Each row was made from one small tree. The marks that hang from a mark follow it in brackets, in alphabetical order. Every link used is in the known rows. Write each row's tree.
In the rows, 128 means zero.
Known rows
L{C{S{B}}}: [155 125 114 144  92 145  95 104 156 143  58  99 156 103 120 143  83 122
  96 101 117 128 111]
B{Q{K} S}: [103  70  90 120 157  85 124 141 127 125 170 139  98 123 121  93 131 107
 131 116 174 140  81]
D{N{L{C{S{B{Q}}}}}}: [170 126 113 173 104 121 182  75 126 118 139  74 143 161 118 115  97 123
 112 148 109 110 102]
P{B{Q{K{E}} S} J}: [124 126 134 121 154 149 134 176 125  72 169 210 122  99 145 139 168 109
 150  83 150 136 115]
J{P}: [ 97 181 132 152 108 154 118  93 101 158 125  62 103 130 184 125 116  81
  98  84 132 121 135]
P{B{Q{K} S} J}: [115 123 138 119 155 146 142 157 131  95 179 213 103  87 143 150 176 138
 161  91 149 133 126]
S{B{P{J} Q{K{E}}} C}: [115 133 117  60 174 117  94 187 113  89  94 152 135 110  62 151 121 215
 122 119 126 131 150]
K{E}: [137 155 100 141  95 144  64 130 125 148  89  75 161 156 178 116 100  58
  74  88 146 123 117]
P{B{Q{K} S{C}} J}: [123 138 138 101 159 147 127 165 131  76 152 210 108  67 121 144 163 163
 160  99 150 123 130]
D{N{L{C{S{B{Q{K}}}}}}}: [167 122  89 164 117 119 183  94 145 119 144  97 141 161 105 120  90 144
 106 132 111 101  90]
E{K}: [129 144  60 127 103 134  63  97 154 215 148  67 123 125 146 116 117 143
  55 106 164 115 149]
N{D}: [114 174 142 152  84 133 112 103 159 189 146 144 181 148 185 126 116 137
 100 163 113 113 139]
L{C}: [141 156 132 132  88 145  77 101 125 168  74 104 152  88 146 133  89 134
  86 106 156 107 126]
H{B}: [123 130 130 129 108 138  77  87 149 190 100  90 138 146 154 155 129 199
  88 114 101 134 134]
N{D L{C{S}}}: [168 151 155 159  78 119 174 140 190 136 143 177 226 168 169 109  80  90
 124 205 101 108 105]
B{P{J} Q{K{E}} S{C}}: [110 103 124  80 196 100 140 210  88  49 144 176 110 111  72  89 139 123
 158 139 180 122 132]
H{B{P Q S{C}}}: [116  86 168 101 158  86 114 117  98 114 121 118 103 122  79 100 151 193
 144 183 118 148 134]
C{S{B}}: [139 114  84 149 100 140 104  98 170 159  88  73 129 153 141 147 111 100
 109  97  93 145 117]
S{B}: [122 127 101 118 107 137  63  76 145 176 108  94 136 141 149 160 129 172
  87  98  89 146 139]
S{C}: [131 171 109 106 102 140  59 109 133 164  67  74 133 101 138 128  97 156
  92 116 145 104 142]
N{D L{C{S{B{P{J}}}}}}: [163 147 173 136 102 127 190 151 179 113 155 212 224 171 148 132 105 132
 144 213  75 118 138]
D{N{L{C{S{B}}}}}: [179 143 101 173  92 140 166  59 143 129 130  74 150 168 131 121  97 129
  99 135  89 100 112]
B{P}: [115 153 127 121 112 131 102 101 105 187 116  95  98 138 138 125 140 113
 125 141 132 113 165]
K{Q}: [131 126  98 147 102 141  99 138 129 168  78  40 176 134 190 127  98  79
 114  92 160 145 102]

Which tree is each row?
[107 157 138 132 141 139 134 126 104  88 149 136  80  85 130 107 137  97
 135  95 124 128 101] => J{P{B{Q{K} S{C}}}}
[132 154 150 131 121 177 115 107 133 110 158 183 115  98 180 153 183 122
 147  92 115 129 155] => P{B{S} J}
[ 98 130 125 102 171 115 147 213  90 117 140 159 115 133 106 134 134 116
 146 117 188 116 141] => B{P{J} Q{K{E}}}
[175 142 111 166 101 135 177  63 128 127 134  80 136 171 112 117 108 129
 113 155  83  98 127] => D{N{L{C{S{B{P}}}}}}
[148 134 136 130 111 154 120 125 138 127  69 126 149 103 110 154 103 135
 121 112 119 124 144] => L{C{S{B{P{J}}}}}
[ 92 135 169 111 151 115 155 159  67 143 145 128  95 118 125 137 155 123
 168 150 185 128 175] => B{P{J} Q}
[117 165 172 128 123 161 130 144 110 130 143 169 115  85 165 173 167 134
 155  99 157 131 155] => P{B{Q} J}
[109 162 164 143 128 140 133 105  85  87 143 114  81  86 144 101 144  78
 138 112 123 138 115] => J{P{B{Q S{C}}}}
[122  91  87 129 138 110 139 144 150 144 109 107 102 148  88 138 118 111
 140 122 114 144 112] => C{S{B{P Q{K}}}}
[108 101 119 117 141 106 106 137 145 174 119 120 125 134 117 151 121 214
 103 114 138 138 104] => H{B{Q{K}}}
[157 120 149 132 115  93 194 170 185 117 162 217 211 170 113 115  91 133
 144 218  88 122  98] => N{D L{C{S{B{P Q{K}}}}}}
[100 117 182 110 153 116 138 139  97 151 129 128 115 134 115 157 158 205
 146 152 136 142 164] => H{B{P{J} Q}}
[131  93  83 131 139 112 131 162 145 122 100 104 121 160  91 128 110  82
 128 115 115 147 100] => C{S{B{P Q{K{E}}}}}
[ 94  91 168 114 171  99 166 144  65  96 181 148  84 122 119  99 177  96
 184 163 174 144 160] => B{P{J} Q S}
[128  94  99 148 115 116 124 119 150 146  99  76 122 145 125 139 110  92
 128 112 121 157 106] => C{S{B{Q}}}
[138 166 151 113 125 178  99 118 133  92 133 179 120  77 158 148 169 148
 144 100 115 120 161] => P{B{S{C}} J}
[135 115  97 138 111 134 119 103 153 157  95  83 112 156 118 140 123  99
 128 123  87 142 136] => C{S{B{P}}}
[145 112 137 135 110 121 122 125 125 129  71 107 136 100  89 131  94 114
 125 133 132 136 117] => L{C{S{B{P Q}}}}
[169 163 113 170  89 140 156  59 122 147 140  75 146 157 150 113 100 131
  92 139 120  84 121] => D{N{L{C}}}
[167 120 135 143 107 100 175 187 194  97 147 206 243 178 133 110  72 104
 117 190  96 125  74] => N{D L{C{S{B{Q{K{E}}}}}}}
[130 123 108 134 123 148 131 120 150 143 101 102 118 152 125 157 132 111
 139 113  95 139 154] => C{S{B{P{J}}}}
[101 146 139 146 137 139 145 118 103 103 170 139  76 101 147 111 149  77
 135  89 125 137 100] => J{P{B{Q{K} S}}}
[111 123 145 114 149 136 134 113  98 118 166 144  96 135 144 113 175 107
 157 141 132 126 176] => B{P{J} S}
[132 122 115 111 137 121 101 135 136 103 138 170  96  76 106 112 146 138
 140 118 134 129  95] => P{B{Q{K} S{C}}}
[106  91 151  80 188 102 134 162 118  97 137 169 108 117  72 127 154 235
 149 152 129 135 140] => H{B{P{J} Q{K} S{C}}}
[101  87 124 102 191 100 159 199  88  71 177 179 104 137 100  95 156  90
 162 130 177 132 126] => B{P{J} Q{K{E}} S}
[103 108 169  92 176 100 147 157  67  74 149 143  90  96  92  93 160 128
 182 174 176 132 164] => B{P{J} Q S{C}}
[120 103 124 133 137 124 151 139 129 128 113 104 110 144 109 148 133 104
 155 128 121 151 141] => C{S{B{P{J} Q}}}
[122  97 148 118 136 117 104  83 125 149 135 117 107 152 121 117 163 176
 124 156  85 144 144] => H{B{P S}}
